Known rows, with every way that one mark hangs from another:
(bire (nusure (vavas bovimo))): [ 10.0   3.9  19.2  13.5 -23.8  22.2  -0.1  19.7 -37.0  10.3 -23.4  -6.1
  44.5 -34.3   2.2  48.6  15.7  -8.1   0.0  25.6  38.2  12.7  17.0  26.3
 -14.1  -6.0]
(bovimo (gedin nezalek zegim) vavas (vivu nusure)): [-14.1  10.3 -68.6  -2.9  34.0  14.8 -11.0  38.8 -29.8 -27.7 -13.0  -9.8
  16.3  13.0 -81.3   9.8  10.2  -8.0  87.1  31.2  76.1 -50.3  23.9  42.6
  -6.8 -11.3]
(nezalek vavas (vivu (bovimo gedin) (nusure bire))): [ -1.3 -25.4  -6.7  36.5 -11.3  21.8   9.3  28.4 -12.9   0.6  23.9 -19.7
 -11.7  49.2 -42.0  12.0  36.5 -61.1  36.7 -29.4  40.2 -25.2 -11.1  17.7
   2.3  39.7]
(gedin (bovimo vavas vivu) nezalek zegim): [ 36.8  -2.6 -58.6 -17.8 -14.7  34.3 -67.3  19.4 -31.4 -35.0 -48.6  24.5
  25.3  13.1 -77.2  17.8   9.0 -13.7  63.3  39.2  70.1 -44.4   5.3  51.8
   6.2 -20.7]
(vavas (bovimo (gedin zegim) vivu) (nusure bire)): [  6.7  16.8 -41.7  14.7   4.2  34.6 -18.3  46.3 -49.0 -48.7 -19.1   3.5
  79.8 -15.6 -33.9  60.0 -14.1   9.6  84.4  68.8  83.9  -8.1   7.2   4.1
 -16.9  -4.2]
(nusure bire (vavas bovimo)): [ 22.5   7.0  -6.9  -3.3 -23.9  30.7  -7.6   8.0 -39.8 -10.5 -27.3  11.8
  32.8  -2.3  -7.2  56.5   9.6   6.5 -19.5  32.0  35.4  11.9  16.2  -6.0
  -7.8 -15.3]
(vavas (bovimo vivu) (nusure (bire (zegim gedin)))): [ 11.8  31.3 -23.9  33.9 -22.7  30.7 -26.5  21.1 -38.3  11.1 -16.8  -2.2
  45.9 -10.3 -40.9  78.2  -0.9 -21.0  66.2  42.2  71.1   6.8  -9.2  -7.9
 -37.0 -14.3]
(bire nusure): [ 14.9  13.3  25.3  43.3 -14.9   3.5   9.2  10.2 -18.2  -3.0  -7.7  -4.2
  27.5 -20.1   1.1   6.8  26.2 -31.7  21.0  10.2  23.0  -6.9   2.5  28.7
 -12.2   9.6]
(bire (zegim gedin)): [  7.2  15.7  11.7  32.6 -22.2   9.1 -20.1   9.3  -5.7  33.7  -2.6 -11.8
  14.2  10.0 -47.4  28.8  14.6 -31.6  20.7 -11.5  11.5 -13.3 -10.3  16.8
 -11.5  11.3]
(gedin (bovimo (vavas nusure) vivu) zegim): [ 27.4 -16.5 -50.4  -2.7 -29.7  31.6 -45.5  41.1 -31.9 -24.0 -28.4  28.9
  66.5  -2.3 -44.8  21.4   4.7   8.2  75.5  46.7  78.0 -23.3   9.8  34.4
  -4.0 -10.9]
(bire (nusure vavas) (zegim gedin)): [  4.0  25.7  18.3  41.1 -46.9   0.0  -3.7  13.1 -12.9  65.2   4.6 -17.2
  30.7 -11.7 -28.0  55.3  23.9 -33.4  23.6 -28.3  27.1  -1.1   8.8  41.3
 -12.8   1.0]
(nusure (bire zegim) (vavas (bovimo gedin vivu))): [ 21.1  12.6 -24.5  10.0  10.1  39.9   0.5  42.9 -52.9  -5.7 -43.9  -0.9
  66.2 -14.6 -37.2  82.4 -10.3  28.8  37.2   6.1  66.8 -13.2  10.2   3.9
 -13.8  -4.9]
(bovimo (gedin (nezalek (vivu nusure)))): [ 15.3  -1.5 -20.3  28.9  20.3  19.9  13.0  28.3 -18.1   0.1  18.0 -12.5
 -16.0  14.1 -69.8  15.3  25.1 -62.9  36.4  12.0  19.0 -34.2   7.3  34.5
   0.3  -9.8]
(nusure bire): [ 24.4  13.2   0.4  24.7 -18.0   9.2   7.0  -7.3 -19.5 -26.5  -9.5  14.2
  11.2  13.9  -7.4  16.5  18.8 -17.7   2.9  15.2  24.0  -5.5   3.6  -0.4
  -7.1   1.1]
(vavas bovimo (nusure bire)): [ 17.7  11.1  -7.0  23.3 -24.5  26.1  -2.3   6.0 -32.8 -21.5 -15.4   7.1
  43.4 -13.6  -9.1  48.1  10.3  -8.3  13.9  62.2  41.5   7.7   5.4 -10.5
 -23.3  -1.8]
(bire zegim): [ 26.2   0.5  18.0  34.4 -14.1   6.8  -2.7  20.3  -5.0  12.1 -15.4   3.1
  30.5  -1.1 -36.6  21.8  23.3 -10.2  19.7 -14.1   5.5 -11.7 -10.7  14.5
 -11.2   7.3]
(vivu (bovimo vavas)): [ -4.6 -16.2   0.3   8.6 -11.4  21.2 -20.8   6.1 -10.2 -22.2  -6.8  -1.7
  26.7  28.3 -38.2  -1.3  13.0   4.1   1.2   6.3  34.9 -23.6  -0.4  10.5
 -15.6  44.5]
(nezalek gedin): [  9.9   3.3  11.7  30.1   4.8  14.1  10.2   1.8 -18.4  -1.6 -17.8  13.8
   6.4  13.1 -30.3   2.3  39.0 -32.6  12.8  17.2  11.0 -15.7  -8.1  32.1
  -7.1   6.9]
(zegim (gedin (bovimo vavas) nezalek)): [  9.4   6.0 -34.0  -5.5 -32.5  30.1 -56.3 -17.5 -23.7   8.8 -31.7  -3.7
 -17.0  29.5 -79.3  14.7  10.2 -43.9   6.7  37.3  42.1 -45.9   5.9  48.1
   7.5   7.3]
(vivu (nusure (bire zegim) (vavas bovimo))): [ 12.2  10.5  -5.8  21.3 -20.3  16.4  25.3  21.0 -28.7  32.7 -22.4  -5.4
  18.1  -0.3 -23.3  77.1  37.1  -6.3   1.6   2.2  36.0   3.0   8.4  -3.5
 -20.2 -14.3]
(gedin (bovimo (vavas (nusure bire))) nezalek zegim): [ 32.0   9.7 -53.8   4.9 -58.0  14.2 -50.7  -9.7 -16.9 -18.1 -28.2  21.9
  25.4  27.5 -70.3  36.9  25.4 -26.6  56.8  53.2  59.6 -38.4  14.2  41.6
   2.3 -19.7]
(gedin (bovimo vavas (vivu nusure)) nezalek zegim): [ 22.4  -0.1 -63.0 -14.1  -1.3  27.2 -34.6  23.4 -29.7 -18.3 -37.8   8.6
  -0.2  15.3 -74.7  19.6  25.8 -23.3  71.0  33.7  78.0 -45.0   9.0  49.8
   0.0 -17.0]
(nusure (bire zegim) (vavas (bovimo vivu))): [ 33.8  12.0 -18.7   7.5 -12.8  37.6 -12.5  32.1 -46.1  -2.2 -43.6  16.0
  52.4 -17.0 -24.3  83.9   2.9  17.1  26.3   8.8  54.5   7.0   5.7  -5.0
 -19.7 -26.4]
(zegim gedin): [  0.1  15.9   2.5  19.9 -20.0  13.5 -19.6   0.0 -17.1   9.1   5.9  -3.5
   3.2  10.8 -27.7   9.2   2.1 -30.6   6.4  14.7  19.3  -5.4   1.9  13.1
 -10.7  14.3]
(vavas (bovimo (gedin zegim) (vivu (nusure bire)))): [ -5.7  22.5 -40.0  11.1  31.4  30.9  12.9  41.5 -52.2 -41.0 -26.3  -8.5
  30.1  -5.4 -32.4  50.7   7.5  -3.6  68.3  44.1  86.0 -19.3   6.7   3.0
 -11.0  -2.3]
(zegim (gedin (nezalek (vavas bovimo (nusure bire))))): [-10.5  24.7 -35.6  17.9 -45.1  19.1 -59.8 -13.9 -25.9   8.5  -4.6 -17.6
   0.4  15.1 -58.7  35.5  13.9 -65.6  30.5  49.9  47.1  -4.1   1.3  26.1
 -15.9  -7.5]

Rows:
[ 14.6 -11.1 -33.9  12.7  10.2  23.1 -22.8  23.5 -11.3 -25.1 -11.2  10.2
  11.6  16.3 -83.6   4.4  11.3 -36.4  26.6  28.0  30.3 -41.8  16.7  39.0
  13.0 -20.0] : (bovimo (gedin (nezalek vivu)) vavas)
[ -2.8  12.7 -38.0  36.0  26.6   8.8  40.9  32.4 -33.5  -4.4 -29.2  -1.8
  30.0  12.0 -41.7  39.1  24.2   5.6  59.5   3.4  73.6 -42.7  17.1   6.1
 -19.6   1.9] : (bovimo gedin vavas (vivu (nusure (bire zegim))))
[ 25.3  15.3 -28.6  18.3  -6.9  38.6 -11.2  23.8 -54.1 -37.4 -20.1  13.5
  54.3 -20.3  -6.3  53.4  -0.2  -0.6  48.9  65.5  69.2   8.7   3.5 -15.0
 -30.2 -13.0] : (vavas (bovimo vivu) (nusure bire))
[ 37.0  -2.9 -43.0 -13.3 -10.4  41.3  -9.0  24.1 -53.7  17.8 -23.1  -4.4
  -8.9  13.7 -46.4  37.6  18.7 -19.7  34.2   7.7  51.4 -29.0  14.7  35.7
  -9.5 -17.8] : (gedin (bovimo (vivu (nusure vavas))) nezalek)
[ 30.1  14.3   0.0  52.8 -38.3  -3.0   9.0  10.4  -8.6  14.5  -0.4  11.5
  44.2   2.1 -25.8  46.2  28.9 -15.1  41.9   3.9  24.0  -7.0   0.7  -3.8
 -23.5  -3.8] : (vavas (nusure (bire zegim)))
[ 18.2  17.6 -35.8   9.4  29.2  31.4 -16.4  23.5 -45.0 -33.0 -17.5 -11.0
  23.7   3.4 -60.2  13.2 -12.6  -6.1  59.3  21.5  47.8 -44.1   3.8  32.5
 -10.0   4.7] : (bovimo (gedin nezalek) vivu)
[ 30.7   4.5 -27.1   0.2 -17.4  30.8  -4.3  15.8 -28.2   2.5  -2.3   9.1
 -18.1   8.6 -50.3  65.8  36.8 -56.5   2.1  30.2  37.0   9.1  18.2  10.2
  -4.0 -52.0] : (gedin (nezalek (vivu (nusure bire (vavas bovimo)))))
[  0.9  -5.6 -33.4   8.9  21.7  17.2  19.4  33.0 -31.3 -15.5 -15.3  11.9
  13.6   2.2 -20.2  -2.5  21.7   3.4  34.8  27.0  65.6 -14.6  18.1   7.9
 -22.4  -6.6] : (bovimo vavas (vivu nusure))
[ -9.7 -26.3 -14.3  22.1  -1.3  19.8 -10.7  25.5  12.2  -0.2  13.9  16.0
  -6.8  44.0 -75.4  14.9  69.1 -60.9  47.5   8.5  41.9 -20.7 -10.8  35.5
  -0.6   3.0] : (nezalek (gedin zegim) (vivu (bovimo vavas) nusure))
[ 14.6  14.5 -31.0  27.8   7.4  16.1  43.3  43.2 -45.0  21.7  -7.9  -9.5
  36.0  11.0 -29.6  63.1  17.1  12.1  51.4 -25.1  58.9 -24.9  17.0   4.8
 -18.9  -4.2] : (bovimo gedin (vivu (nusure (bire zegim) vavas)))
[ -8.8  24.8 -38.0  31.0  -1.9   3.7  10.4  10.7 -24.5  23.6 -12.7   2.2
  -1.4  22.6 -41.3  43.8  34.0 -23.9  51.0   4.5  75.6 -18.8   9.1  -1.4
 -25.0 -12.5] : (bovimo vavas (vivu (nusure (bire (zegim gedin)))))
[ 19.1 -20.2 -32.6   2.0 -47.7  18.7 -37.3  20.3 -12.5  -7.6 -22.7  23.4
  54.4   4.6 -46.6  18.8  15.6  -2.0  44.3  45.0  49.1 -22.3   9.8  39.0
   2.5   1.8] : (gedin (bovimo (vavas nusure)) zegim)
[ -7.0   5.4 -43.2   2.1   3.6   7.5 -36.0  17.6  -9.6 -34.6 -20.6  -4.6
  33.3  18.7 -82.1   3.5   2.5  -6.3  49.5  32.0  43.7 -50.8  15.5  50.6
   9.8   2.3] : (bovimo (gedin nezalek zegim) vavas)
[ 37.6  19.6 -24.2  33.6 -46.9  26.8 -26.1  13.0 -40.5  28.0 -20.7   4.9
  30.0  10.4 -41.0  71.6   8.9 -32.7  71.7  14.5  67.9 -21.4 -13.5  11.9
 -19.3  -0.4] : (vavas (nusure (bire (zegim (gedin (bovimo vivu))))))
[ 34.2   9.8   0.7  27.7 -41.4   4.8   7.8   9.7 -15.1  20.9 -13.2  12.4
  36.2  11.5 -20.9  52.4  24.4   1.4   3.2 -20.5  12.8  -3.8   7.6   6.5
  -8.3 -12.9] : (nusure (bire zegim) vavas)
[ 12.5   5.2 -29.2   7.4  19.7  25.7 -18.6  48.4 -35.6 -41.2 -15.1   5.4
  56.0   0.0 -41.9  12.1 -16.1  10.9  74.8  19.7  54.9 -29.6   0.9  29.3
   0.9   9.8] : (bovimo (gedin zegim) vivu)
[ 29.3 -14.1 -18.9   2.5 -33.2  29.5 -51.9  -1.5 -25.9   4.9 -35.8  -6.0
 -13.2  24.4 -58.1  -6.0  25.8 -49.4  14.4  -3.3  20.2 -39.8 -11.7  61.2
  13.9   9.3] : (gedin bovimo (nezalek vavas))
[  0.6   5.8 -38.1   9.8  15.0  40.9 -23.6  59.7 -50.5 -40.6 -18.4  -2.5
  84.1 -27.2 -45.2  44.9 -24.4  16.4  87.4  65.0  70.7 -10.0   3.5  17.5
 -19.2   3.5] : (vavas (bovimo (gedin zegim) vivu) nusure)
[ 23.9 -16.4 -23.6  -7.0 -34.5  24.2 -40.9  14.7 -10.8 -20.7 -40.5  25.1
  31.4  10.1 -51.8   7.5  18.2  -2.4  21.5  27.0  44.3 -27.9   7.1  43.2
  10.2   4.3] : (gedin (bovimo vavas) zegim)
[  4.1   0.9 -35.6  15.3 -43.3   0.1 -60.8  18.5  -1.2  -2.6  10.9  -2.6
  28.3  14.0 -64.3  -3.9  23.9 -43.9  70.6  17.2  24.2 -13.9  -0.6  53.4
  -1.9 -10.2] : (gedin (nezalek (vavas nusure)) zegim)
[  9.1  -0.4  -6.2  43.7 -40.4   1.8  -8.9   3.5   0.1   7.0   1.9  -1.6
  55.1  29.5 -46.3  45.8  30.3  -0.2  37.2  -1.2  45.3 -24.7  -2.6  -7.0
 -28.8  31.9] : (vivu (bovimo (vavas (nusure (bire zegim)))))
[ 27.4   8.9 -23.0  27.2   5.9  34.8  32.8   1.6 -53.3   0.3 -37.6  15.1
 -28.0  27.0 -19.2  39.5  54.0 -45.8  46.4  22.8  68.1 -30.5  -7.1  22.6
  -9.0  -4.8] : (nezalek (gedin (bovimo (vivu (nusure bire)))))
[ 14.6  31.8  -5.8  26.5 -23.2   6.3 -39.1  -8.0  -4.1  34.0  -4.4 -19.0
  -7.6  18.5 -85.3  32.8  17.9 -54.7  33.2  -7.0  12.4 -27.5  -9.9  32.5
 -10.8   0.2] : (bire (zegim (gedin nezalek)))
[ 10.8  15.6 -32.5  19.9  12.1  40.0   1.9  35.3 -64.5 -39.4 -24.7  -1.3
  66.3 -21.2 -19.6  57.3 -13.4   8.8  59.6  62.8  74.4 -12.8   8.8  -6.2
 -23.6   4.2] : (vavas (bovimo gedin vivu) (nusure bire))
[ 18.1 -25.9  14.3  26.9  -5.6  28.2   7.6  28.4  -2.4   4.3  29.9  -2.5
  -6.2  26.2 -41.7  13.4  33.4 -49.7  21.9 -12.6  16.9  -3.1 -15.7   1.5
 -11.0  27.1] : (nezalek (vivu bovimo nusure))
[-18.1 -17.8  -2.1  15.0  -2.0  15.5  12.9  10.6  -9.6  -3.8   7.6 -13.5
   3.6  35.7 -32.7  -2.0  32.2  -3.3   6.5   0.2  41.8 -26.7   4.2   2.3
 -23.5  44.7] : (vivu (bovimo vavas) nusure)
[ 18.5  46.8 -13.1  34.9 -30.5  -0.7 -31.6 -24.7 -11.2  22.0  -5.7 -13.0
 -13.3  31.0 -69.8  50.5  25.5 -59.1  32.1  -1.9  21.2 -27.6  -6.2  19.0
 -12.7  -8.1] : (nusure (bire (zegim (gedin nezalek))))
[ 20.6   3.2 -21.2   7.0 -26.6  36.4  -1.7  36.6 -46.5  65.4 -18.8 -10.0
   1.6   9.5 -46.5  66.1  17.0 -20.4  40.5 -22.9  55.4 -17.5  -0.6  28.6
 -15.7  -2.1] : (bire (zegim (gedin (bovimo (vivu (nusure vavas))))))
[  8.7   8.4 -41.7 -18.8  22.5  48.8 -25.8  37.8 -65.4 -18.6 -37.9 -15.2
  42.7 -12.4 -58.5  53.0 -23.6  13.0  35.6  37.2  58.3 -23.2  16.7  30.8
 -11.0 -10.5] : (nusure (vavas (bovimo (gedin nezalek) vivu)))
[  1.1 -22.0  -3.3  24.2   4.7  24.1  -1.4  47.4  -3.2  -9.9  30.1 -17.0
  15.2  30.0 -63.6  21.0  22.4 -43.0  62.0 -12.9  31.6 -24.5 -10.2  25.3
   1.3  32.1] : (nezalek (vivu (bovimo (gedin zegim)) nusure))
[ 22.9  19.7  27.2  52.5 -45.1  14.9 -15.2   3.0 -18.2  54.4 -25.7 -18.0
  13.1  -8.2 -39.5  46.3  32.5 -59.3  36.1 -12.7  32.2 -28.9 -14.8  50.3
  -4.3  23.2] : (bire nusure (zegim (gedin bovimo)))
[ -3.9  -3.2 -41.3  21.1 -22.1   6.5 -47.2  30.8 -11.3  -5.4   8.8 -22.4
  43.0  17.6 -78.5  -0.3   8.8 -37.3  78.0  15.7  32.0 -36.6   6.0  63.1
   3.6   7.1] : (bovimo (gedin (nezalek (vavas nusure)) zegim))
[ 19.1   5.7  -4.7   6.9  -2.3  40.0  -8.6  38.1 -54.8  -4.0 -31.8   0.3
  53.1 -47.5   2.1  52.1   2.3   3.1  28.2  31.2  65.6  16.2  12.4  23.0
 -22.3 -19.6] : (bire (nusure (vavas (bovimo vivu))))
[  0.8   0.1 -30.5  26.5  -6.9  32.4 -21.3  19.0 -46.7 -13.3 -34.2  16.8
  31.3   0.2 -21.9  34.5  33.6 -35.9  56.0  48.9  73.1   1.6 -10.6  21.7
 -22.4 -14.0] : (nezalek gedin (vavas (bovimo vivu) (nusure bire)))
[ 13.3  25.6 -54.5   8.3  13.7  22.8  23.6  22.9 -53.3  -4.1  -4.6 -14.0
   2.9  21.0 -39.3  46.2   9.1  -8.5  47.5   7.9  63.7 -31.8  26.2  18.8
 -11.9 -18.4] : (bovimo (gedin nezalek) (vivu (nusure bire vavas)))
[  8.6   2.6 -23.3  23.8 -32.2   5.2   2.9  -0.6 -15.8 -16.6  -3.1  21.4
  43.9  10.7 -11.8  19.2  22.7  -1.3  18.5  44.7  45.3  -8.6  23.4  -3.1
 -19.7  -6.4] : (bovimo (vavas (nusure bire)))
[  3.8  -0.6   0.2  16.4 -27.7  15.4  27.9   2.3 -25.9  14.0  18.4 -15.5
   2.7  37.6  -8.7  43.3  30.8  -9.3  -0.3 -20.4  34.5  -5.8  10.8  -6.8
 -20.6  30.4] : (vivu bovimo (nusure bire vavas))
[  7.0   3.9 -28.9   6.6 -28.1   5.4 -69.2  12.7  -0.5 -15.7  -7.4  -0.9
   6.0  22.2 -68.2 -11.5  25.3 -47.6  48.1  -1.8  16.7 -22.6  -4.2  57.4
   8.0  -6.7] : (gedin (nezalek vavas) zegim)
[ 27.4  10.5 -31.6  22.2  -7.8  32.7 -23.4  18.9 -32.0 -29.0  -3.5  -1.2
  31.1  -2.6 -66.4  57.3   4.6 -53.1  46.6  60.1  40.8 -15.4   3.9  14.7
  -1.7 -24.2] : (vavas (bovimo (gedin (nezalek vivu))) (nusure bire))
[  0.7  -0.1 -27.6  -6.2 -19.4  21.0 -79.9  15.9 -10.8 -21.1 -29.8  -7.7
  13.1   1.9 -72.9   7.2  17.6 -45.8  38.1  28.5  32.9  -7.7  -8.0  53.2
   4.9  -9.2] : (gedin (nezalek (vavas bovimo)) zegim)
[ -9.4  17.1   2.3  29.7 -39.9   8.0  10.8  -1.3 -14.1  60.9  24.0 -33.8
  -3.0  49.1 -43.0  68.2  32.9 -30.6  14.8 -42.7  36.6 -11.3  -3.0  -5.1
 -25.8  33.8] : (vivu bovimo (nusure (bire (zegim gedin)) vavas))
